What can hang from each mark:
z799: z174 z930
z176: z3
z84: z174 z930
z380: z174 z930
z174: z84 z176 z380 z710 z795 z799
z591: z710
z42: z176
z795: z174
z710: z3 z174 z591
z930: z84 z380 z799

In the rows, zero is written as 128.
Known rows, with every way that one mark hangs from another:
{z930 {z84 z174} z380}: [138 124 173 120  89  98 155  38 119 113 175 146 123 154 144 100 116 102
 113 135 128 139 144 126 136 116 149 143 140  70 147 116 156 150 108 111
 128 134 146 149 128 136 146 105  73  89 130 101 162  84 113  91 158]
{z930 {z380 {z174 z84}} z799}: [168 124 153 116  98 110 154  20 137 105 167 143 149 156 108 125 103 121
 121 132 106 138 128 110 127 112 138 141 135  51 127  88 175 140 127 130
 120 142 139 148 115 134 138 105  59  87 110 108 185  83 115  99 181]
{z84 {z174 {z176 z3} z710} {z930 z380}}: [127 146 194 123 100  90 145  77  59  87 182 143 107 139 150 104 120 118
 103 163 134 138 136 129 154 119 146 150 160  33 151  87 141 145 136 124
 138 117 145 123 142 120 140 136  78 111 117  97 160  80  71 113 154]
{z591 {z710 z3 {z174 z176}}}: [185 121 132  98 111 128 163  82 134 129 171 149 128 164 106 144 114 123
 135 148 125 145 127 104 131 119 130 138 141  33 148 112 159 115 106 112
 135 102 138 166 112 120 118 113 117 117  84  81 145  97 106 146 167]
{z174 z380 z799}: [173 144 150 133 113 111 142  72 119  91 153 157 113 165 167 136 104 122
 122 146 142 130 120 125 126 113 148 141 155  57 134  72 130 123 122 130
 108 129 143 124  95 137 117  94  81 113  96 104 165  88  91 127 178]
{z710 {z174 z176 {z380 z930}} z591}: [171 126 139 103 125  90 148  67 127 115 173 151 110 177 129 148 106 135
 142 143 142 137 107 121 131 125 124 138 135  15 168  97 156  89 105 103
 144 103 144 141 112 113 144 101  89 116  90  76 164 108  81 158 170]
{z174 z176 z380 {z710 z3} z795 z799}: [174 155 156 130 119  79 146 108  95 108 148 164  91 172 167 106  68 148
 119 159 147 141 119 124 119 105 131 135 186  36 139  44 141  97 124 159
 114 124 159 112  80 125  88  90  61 135  69 110 206  68  60 157 215]
{z710 z3 z591}: [191 103 133 106  94 101 160  85 146 122 172 165 114 181 126 144 112 103
 129 141 123 149  97 111 126 133 127 135 134  47 154 117 164 103 116  92
 129  79 153 153 107 121 140 105  90 116  90  69 145 135 104 143 156]
{z84 {z930 z799}}: [158 125 164 114 102 122 152  48  99 104 166 144 126 160 128 134 124 122
 114 148 120 133 122 121 142 132 150 151 142  57 152  96 143 147 132 113
 138 103 144 148 122 137 133 119  83 113 113  87 147 103 106 112 146]
{z174 z710 z799}: [169 133 159 132 111 119 155  86 115 106 160 156 117 148 165 137  92 133
 118 151 136 137 121 121 135 125 131 129 161  53 136  77 125 128 135 151
  94 108 155 133  80 141 106 116  85 112  96 116 172  77  91 134 179]
{z799 z174 z930}: [160 120 159 124  99 110 132  93 153 114 186 178 122 139 149 129 132 124
 119 138 111 124 120 110 142 145 150 123 148  35 153  97 142 140 109  88
 111 138 157 160 131 147 142  76  98 120 110  66 161 121 105 137 139]
{z591 {z710 z3 {z174 {z84 z930} z799}}}: [200 119 147 102 116 127 147  93 125 126 167 159 126 173 125 144  97 127
 125 136 121 141 120 110 136 118 142 150 141  29 141  97 144 111  98 128
 134 109 150 157 108 126 110 112  89 108  96  85 149  93 103 143 183]
{z710 z3 {z174 z84 z380 z795} z591}: [210 118 129 105 113  75 143  90 141 131 157 174 101 198 138 133  82 124
 137 132 138 145  97 115 117 123 136 150 142  15 146  90 164  74  76  92
 143 109 157 139 102 115 125  80  59 124  84  77 176 107  85 166 192]
{z380 {z174 {z176 z3} z799} {z930 z84}}: [157 124 159  87 111  97 144  49 128  91 183 148 154 158 133 130  96 136
 129 124 108 137 115 123 165 136 120 113 133  42 139  72 154 123 133 145
 132 146 149 142 108 132 140 129  73  84 107 117 178  99 101 123 186]
{z795 {z174 z84 z176 z799}}: [155 148 163 118 108 113 154  82 132 108 162 159 114 149 160 132  92 142
 112 153 128 115 113 124 143 113 142 155 166  45 154  52 123 113 167 134
 115 128 142 120 110 135 122 105  89 139 115 112 172  74  78 131 199]
{z380 {z930 {z84 {z174 z176 z710}} z799}}: [145 116 166  97  95 107 164  34 109 107 177 142 131 152 122 115 110 134
 133 127 118 137 143 125 157 132 135 135 148  50 162  91 149 143 131 146
 135 120 153 135 110 133 137 118  70 106 124 103 173  84 101 113 169]
{z710 z3 {z174 z84 z380 z795 {z799 z930}}}: [202 123 139 114 111  81 128 103 134 120 156 187 104 189 154 119  73 137
 126 127 128 144 110 112 111 121 143 144 156  15 131  64 145  89  76 125
 131 142 159 140 103 135 107  70  51 129  84  80 189  97  86 157 206]
{z84 {z174 {z380 z930} z795}}: [163 142 171 118 105 103 145  63 106  98 167 163 111 136 149 120 120 127
 120 130 152 125 139 141 138 123 157 153 154  52 148  83 140 146  99 108
 135 132 150 111 116 147 150  84  80 128 115  93 157  93  88 115 174]
{z591 {z710 z3 {z174 z84 z176 {z799 z930}}}}: [189 123 139 103 114 119 147 103 136 131 171 165 118 171 122 141  89 138
 128 140 116 142 124 102 132 115 138 142 152  16 144  91 152 103 107 133
 125 116 148 155 109 116 100 105  93 118  85  79 165  94  97 157 189]
{z591 {z710 z3}}: [190 121 136 108 102 139 165  80 137 119 167 150 131 156 115 146 122 115
 126 143 127 142 126 110 132 119 142 137 136  59 143 112 159 130 114 107
 122 101 140 156 107 127 120 109 116 112  90  86 140 105 119 131 161]
{z380 {z930 z84}}: [158 118 150 101  98 111 157  47 134 109 172 151 134 154 137 133 117 129
 128 120 127 133 122 126 148 139 137 124 126  69 159  94 151 134 117 114
 130 120 151 142 107 147 142 105  93 100 119  98 160 104 121 114 163]
{z380 {z174 z84 {z710 z3} z795}}: [197 128 151 116 107 101 152  83 136 111 166 168 123 153 139 126  78 142
 119 133 129 138 112 119 143 134 128 140 147  43 125  64 160 123 115 125
 111 124 165 130  85 152 120 100  70 113  91 118 182  92  95 135 205]
{z795 {z174 z176}}: [148 143 157 116 102 121 167  65 130 104 169 144 121 143 144 130 119 130
 117 162 133 119 118 123 138 119 137 147 153  57 161  74 135 129 159 107
 126 116 128 139 120 140 142 109 114 141 113 104 154  91  91 125 168]
{z42 z176}: [160 123 135 122 109 128 149  70 123 102 163 161 127 141 152 151 112 113
 135 159 128 136 125 123 142 136 151 131 135  64 162 103 145 146 126  93
 137 109 115 131 109 139 127 118  98 129 116 103 128  97 123 123 150]
{z799 z930}: [161 127 149 123  96 117 145  78 137 107 174 170 114 147 145 139 119 128
 115 143 122 131 123 113 131 139 152 132 142  49 148  95 148 139 120  98
 112 119 144 149 118 142 132  95 103 119 100  76 154 120 112 132 149]
{z795 {z174 z176 {z799 {z930 z84 z380}}}}: [140 138 174 119 105 104 147  66 127 110 174 153 123 158 154 110  94 131
 109 153 114 124 125 122 128 105 140 138 160  51 157  64 136 119 146 134
 120 141 135 150 124 131 131  97  80 124 114  97 181  86  88 125 183]
{z710 z174}: [171 117 139 109 107 119 158  63 137 115 168 156 125 154 138 145 119 122
 131 143 136 138 117 112 129 136 134 138 132  40 144 109 141 127 103  97
 130 111 140 160 110 145 137 108 108 115 105  92 146  99 109 130 153]
{z174 {z799 z930}}: [165 128 159 124 105 117 138  86 130 105 168 173 118 153 158 139 102 128
 112 140 118 134 119 118 128 130 148 130 153  47 141  86 133 131 122 127
 106 124 149 143 104 141 119  98  87 115  98  85 163 107 102 132 166]
{z799 {z930 {z84 {z174 z176 z710 z795}} z380}}: [132 134 181 126  94  87 142  68 111 119 178 162 105 151 151  94  96 131
 105 143 121 137 149 125 133 119 151 134 160  45 153  90 161 141 106 122
 120 141 154 144 126 130 128  92  67 105 110  87 188  89  94 122 170]
{z84 {z174 z176 z799} {z930 z380}}: [128 141 204 123 111  96 137  78  70 101 182 156 104 148 150 108 111 118
  96 150 130 133 138 137 139 114 152 163 165  38 155  90 130 144 133 134
 142 117 154 129 140 130 140 120  71 112 120  81 155  89  72 100 167]
{z380 {z174 z795}}: [177 131 158 112 111 116 150  57 139 107 170 158 137 141 135 137 106 128
 117 139 130 130 120 128 137 135 137 137 137  58 129  87 160 144 112 101
 123 128 148 147  99 155 145 100  93 107  98 108 159 102 106 119 178]

Rows:
[177 164 145 132 113  72 151 108 107 112 145 166  79 172 163 109  70 159
 118 155 152 132 119 122 134 111 138 149 179  31 146  37 154  94 131 137
 114 127 165  93  88 123  88  83  63 139  78 115 209  67  65 161 222]	{z174 z84 z176 z380 {z710 z3} z795}
[173 148 169 126 121  92 140  70 102 106 149 156 113 163 173 111  70 152
 123 131 150 131 130 140 131 111 138 126 167  58 140  47 136 116 102 161
 112 139 162 113  77 140 103  83  48 109  96 123 208  62  80 139 211]	{z174 {z380 {z930 z84}} z710 z795 z799}
[157 158 166 133 116 109 156  78 107  91 158 143 110 156 168 120  92 141
 119 165 145 121 122 126 132  99 130 146 174  47 149  41 120 112 160 150
 108 127 134 121  97 132 117 103  86 138  99 123 181  67  64 140 195]	{z795 {z174 z176 z380 z710 z799}}
[164 134 165 127 106 103 144  92 135 123 170 168 120 130 158 122 115 133
 123 146 137 124 122 123 144 137 138 124 162  48 148  85 138 138 110 103
 112 128 162 144 104 151 127  81  90 123 105  99 177  80  91 138 163]	{z799 {z174 z710 z795}}
[176 126 159 127 114 111 153  88 120 114 166 158 112 159 162 146  85 129
 123 152 136 141 112 123 134 124 126 131 160  44 145  89 134 112 132 141
  98  90 158 133  77 124 112 117  77 108  91 103 172  88  82 149 177]	{z174 {z710 z591} z799}
[166 132 158 132 106 101 127  90 145 102 179 175 114 151 156 124 132 124
 122 139 122 122 123 111 136 133 154 127 151  33 152  84 143 133 105  91
 110 150 152 149 131 142 139  65  88 121 104  69 169 116  97 140 146]	{z799 {z174 z380} z930}
[161 160 169 137 113 100 144  94 115  94 159 159  98 160 176 118  77 156
 112 158 136 117 123 122 137 102 141 152 178  27 151  22 123 102 160 153
 100 141 144 109 104 129 105  91  69 139 101 116 198  69  60 153 210]	{z795 {z174 z84 z176 z380 z710 {z799 z930}}}
[144 166 165 111 110  84 138  95  98 107 156 163  99 147 161 127  97 150
 106 159 134 123 108 130 163 131 161 146 163  33 149  58 149 119 139 101
 142 133 149 103 126 115 108 115  80 129 103 104 180  75  78 143 186]	{z174 {z84 z930} {z176 z3} z795}
[156 139 157 122 107  98 150  56 134 105 172 152 129 148 129 128  99 130
 111 141 124 133 121 116 133 117 134 138 136  47 137  80 169 127 135 118
 117 137 146 135 117 136 138 105  83  95 103 106 179  90 100 111 188]	{z930 {z380 {z174 z84 z176}}}
[170 132 163 123 108 105 142  56 137 102 169 158 138 150 139 131  92 123
 112 132 122 135 118 120 127 114 136 137 137  52 125  78 158 129 123 131
 109 144 150 138 109 142 135 101  69  87 105 110 180  86 105 106 192]	{z930 {z380 {z174 z84 z799}}}
[155 170 157 137 120  89 152  87  97 105 149 151  89 152 166 116  90 156
 118 168 161 128 130 130 131 111 140 138 176  45 150  52 147 117 130 130
 114 122 149 107  89 128 102  90  85 134  78 116 196  63  67 151 197]	{z174 z176 z380 z710 z795}
[180 118 157 107 114 119 154  53 129  91 182 150 148 136 123 143 106 141
 127 123 129 136 120 123 150 140 115 125 125  49 139  73 153 139 123 134
 114 118 155 138  91 158 150 113  92  97 104 111 164 107 106 122 180]	{z380 {z174 z710} z930}
[156 124 193 115 111  90 144 108  69 107 185 161  91 168 151 114  95 122
 108 154 129 144 123 129 150 128 134 163 171  20 161  90 126 121 137 144
 137  81 169 128 117 119 129 131  64 123 105  77 153 105  55 136 172]	{z84 {z174 z176 {z710 z3 z591} z799} z930}
[144 141 168 138 103  80 130 107 136 119 183 176 104 143 153 111 101 147
 111 145 115 125 127 108 143 126 142 125 164  16 158  65 153 120 128 122
 101 152 166 135 130 130 118  77  71 115 105  81 206  85  80 146 175]	{z799 {z174 z84 z176 z710} {z930 z380}}
[149 163 146 111 102  86 147  90 123 111 153 166 105 140 159 132  96 149
 117 157 134 124 109 123 157 129 155 135 164  35 143  63 156 114 139 101
 129 141 144 102 113 117 106 109  87 130  97 112 188  69  85 147 191]	{z174 z84 {z176 z3} z795}
[135 136 181 123 102 100 141  84 104 105 183 169 105 141 150 116 107 124
 106 147 122 133 139 125 134 119 150 148 167  31 148  91 136 141 131 134
 120 129 150 132 128 130 135 104  80 118 109  79 164  95  79 118 169]	{z84 {z174 z176 {z799 {z930 z380}}}}
[170 116 172 115 102 105 150  41  95 100 175 139 140 169 111 114 108 116
 112 141 110 146 124 115 128 119 131 144 136  51 138  88 164 139 122 133
 136 115 147 161 120 136 140 118  61  95 105  91 170 102 104 104 165]	{z84 {z930 {z380 {z174 {z710 z3}}} z799}}
[168 123 148 100 127  83 141  67 125 120 171 153 112 194 142 139  87 135
 140 136 135 140 110 123 135 120 123 135 145  15 163  92 146  82 104 128
 139 111 153 143 105 109 131 104  66 105  93  84 177  97  76 158 186]	{z710 {z174 z176 {z380 {z930 z84}} z799} z591}
[172 149 156 128 109 104 140  60 104  93 149 152 103 174 150 131 107 136
 117 143 137 124 122 122 144 117 163 167 150  45 146  63 142 126 131 117
 127 127 148 110 117 129 117  97  63 115 111 101 169  86  92 125 178]	{z174 {z84 {z930 z799}} z380}
[184 128 162 117 116 109 152  66 134 112 174 156 128 148 136 138  89 136
 121 144 134 135 115 128 139 131 125 134 143  46 134  87 162 128 114 112
 113 108 157 144  84 143 137 108  79 104  87 113 172  98  90 138 183]	{z380 {z174 {z710 z591} z795}}
[171 130 160 122 104 122 166  66 132 108 168 145 121 148 147 136 108 126
 122 157 138 125 113 125 136 118 129 143 149  55 155  80 135 119 145 111
 113  97 137 144 101 136 142 110  98 129 109 108 158  92  87 137 168]	{z795 {z174 {z710 z591}}}
[158 129 150  94 101  98 146  57 135 111 171 160 143 138 123 131 116 143
 135 128 115 125 116 119 157 135 141 120 149  35 156  74 156 128 126 120
 139 146 149 128 120 127 135  98  73 119 114  93 187  85 101 131 172]	{z380 {z930 {z799 {z174 z84 {z176 z3} z795}}}}
[174 135 166 126 111  93 146  60 133 116 166 157 126 149 135 126  81 131
 113 139 132 135 118 128 127 114 133 136 141  47 133  79 173 122 111 118
 109 129 155 134 100 134 134  97  62  92  98 113 192  83  94 123 197]	{z930 {z380 {z174 z84 {z710 z591} z795}}}
[172 149 152 120 114 101 145  60 121 102 154 160 117 147 148 129 108 140
 123 132 155 125 123 139 125 119 152 136 145  61 147  65 151 127  99 107
 130 134 145 116 102 145 135  73  83 124  98  98 175  93  97 128 184]	{z174 {z380 z930} z795}
[154 139 169 128 109  97 140  72 123 109 179 164 120 143 135 117  94 139
 106 146 120 137 130 120 120 121 138 126 148  40 140  75 169 133 113 120
 110 139 147 150 116 138 132  91  79 106  89  89 190 100  96 129 177]	{z799 {z930 {z380 {z174 z176 z710 z795}}}}
[136 123 165 118  94  86 154  31 126 126 173 136 135 165 127  92 106 122
 129 145 104 139 139 108 140 112 131 119 157  51 155  98 165 135 127 139
 124 148 151 165 122 120 122 102  54  88 118 106 208  64 103 111 164]	{z930 z84 z380 {z799 {z174 z176 z710}}}
[162 125 161 125 101 109 139  59 139 103 182 163 132 147 128 127 112 121
 109 136 113 137 126 114 120 125 143 128 130  48 136  91 168 141 110 106
 112 139 142 158 124 144 147  91  86  98 101  82 169 119 114 116 161]	{z799 {z930 {z380 z174}}}
[196 136 147 129 111  85 151  91 115 114 152 160  96 177 153 120  84 128
 129 150 152 144 112 126 118 113 133 136 160  45 143  75 160  99  98 114
 119 103 157 125  83 122 115  84  63 125  74  97 187  95  79 160 188]	{z174 z380 {z710 z3 z591} z795}
[166 105 163  93  90 102 161  40 113 115 174 151 136 158 120 106 104 129
 132 116 117 142 138 125 145 131 136 134 146  55 153  91 155 140 106 141
 142 121 158 140 105 141 137 105  58 108 121  98 176  93 109 114 175]	{z380 {z930 {z84 {z174 {z710 z3} z795}} z799}}
[157 159 135 108 105  88 147  58 115  83 153 148 117 161 139 135 107 148
 137 141 131 127 115 116 159 117 147 135 151  26 148  49 156 105 148 129
 131 150 135  92 118 105 116 109  70 118 101 110 193  76  86 142 189]	{z174 z84 {z176 z3} {z380 {z930 z799}}}
[148 121 156  87  98  94 147  38 132 116 175 149 148 152 123 115 119 135
 138 125 107 131 122 120 161 135 138 112 144  48 158  88 159 134 118 122
 144 150 148 147 122 127 136 102  68 105 120  97 189  85 111 124 161]	{z380 {z930 z84 {z799 {z174 {z176 z3} z795}}}}
[184 126 138  98 114 123 161  86 133 137 167 153 125 158 111 137 106 130
 130 149 129 142 126 111 126 117 136 139 147  35 148 107 163 115  96 108
 141 108 140 163 108 122 115 105 110 123  82  83 156  90 102 149 177]	{z591 {z710 z3 {z174 z176 z795}}}
[181 114 142  97 112 121 151  88 134 133 175 156 126 178 121 132  96 128
 130 142 111 147 131 103 132 116 134 134 148  28 146 106 154 109  99 133
 131 116 146 173 111 117 105 108  94 109  87  79 161  97 103 151 175]	{z591 {z710 z3 {z174 z176 {z799 {z930 z84}}}}}
[172 134 151 115 103  98 166  93 132 116 168 153 105 165 145 128  86 139
 121 157 130 128 105 117 144 116 125 151 161  33 163  59 143  93 161 124
 118  99 149 125 104 122 124 110  85 140 103 104 177  91  72 154 194]	{z795 {z174 z84 z176 {z710 z3 z591}}}
[172 143 167 116 115  71 146 118  97 133 163 168  78 175 150 119  66 156
 108 155 137 136 105 127 146 127 137 155 172  19 165  62 155  90 133 125
 133  88 176 109  99 113 100 106  58 134  86  89 193  90  59 166 205]	{z174 {z84 z930} z176 {z710 z3 z591} z795}
[182 165 162 142 121  91 136  96 109 106 138 169  92 159 189 122  61 157
 115 145 156 125 123 133 132 107 151 148 181  42 129  34 131 109 117 154
  95 140 163  91  72 135  83  81  48 123  90 131 209  51  68 150 224]	{z174 z84 z380 z710 z795 z799}
[169 123 156 120 107  91 156  64 125 108 179 147 128 162 119 123  94 118
 118 147 122 148 115 113 125 115 114 128 138  42 139  91 175 114 128 125
 117 113 150 151 107 125 141 112  78  95  86  97 180 103  93 125 181]	{z930 {z380 {z174 z176 {z710 z3 z591}}}}
[142 121 172 116  92  79 159  61 109 121 179 147 107 171 140  95  97 109
 120 145 125 149 137 121 136 113 131 139 151  49 157 110 164 121 118 126
 129 114 157 144 121 115 135 113  62  93 112  94 179  88  92 116 171]	{z930 {z84 {z174 z176 {z710 z3 z591}}} z380}
[199 111 137 100 112 134 155  83 138 127 169 155 137 167 118 147 106 117
 134 140 122 148 124 106 125 116 133 137 140  38 136 111 150 116  95 124
 128 108 140 170 102 126 115 110 104 110  89  83 145  95 110 142 172]	{z591 {z710 z3 {z174 z799}}}
[148 132 172 123 103  90 139  58 125 115 179 158 122 158 141 104  85 138
 108 139 113 137 136 121 131 120 138 124 148  48 143  80 173 132 109 124
 115 146 152 156 116 135 125  93  65  94  98  96 199  94 103 126 181]	{z799 {z930 z84 {z380 {z174 z176 z710 z795}}}}
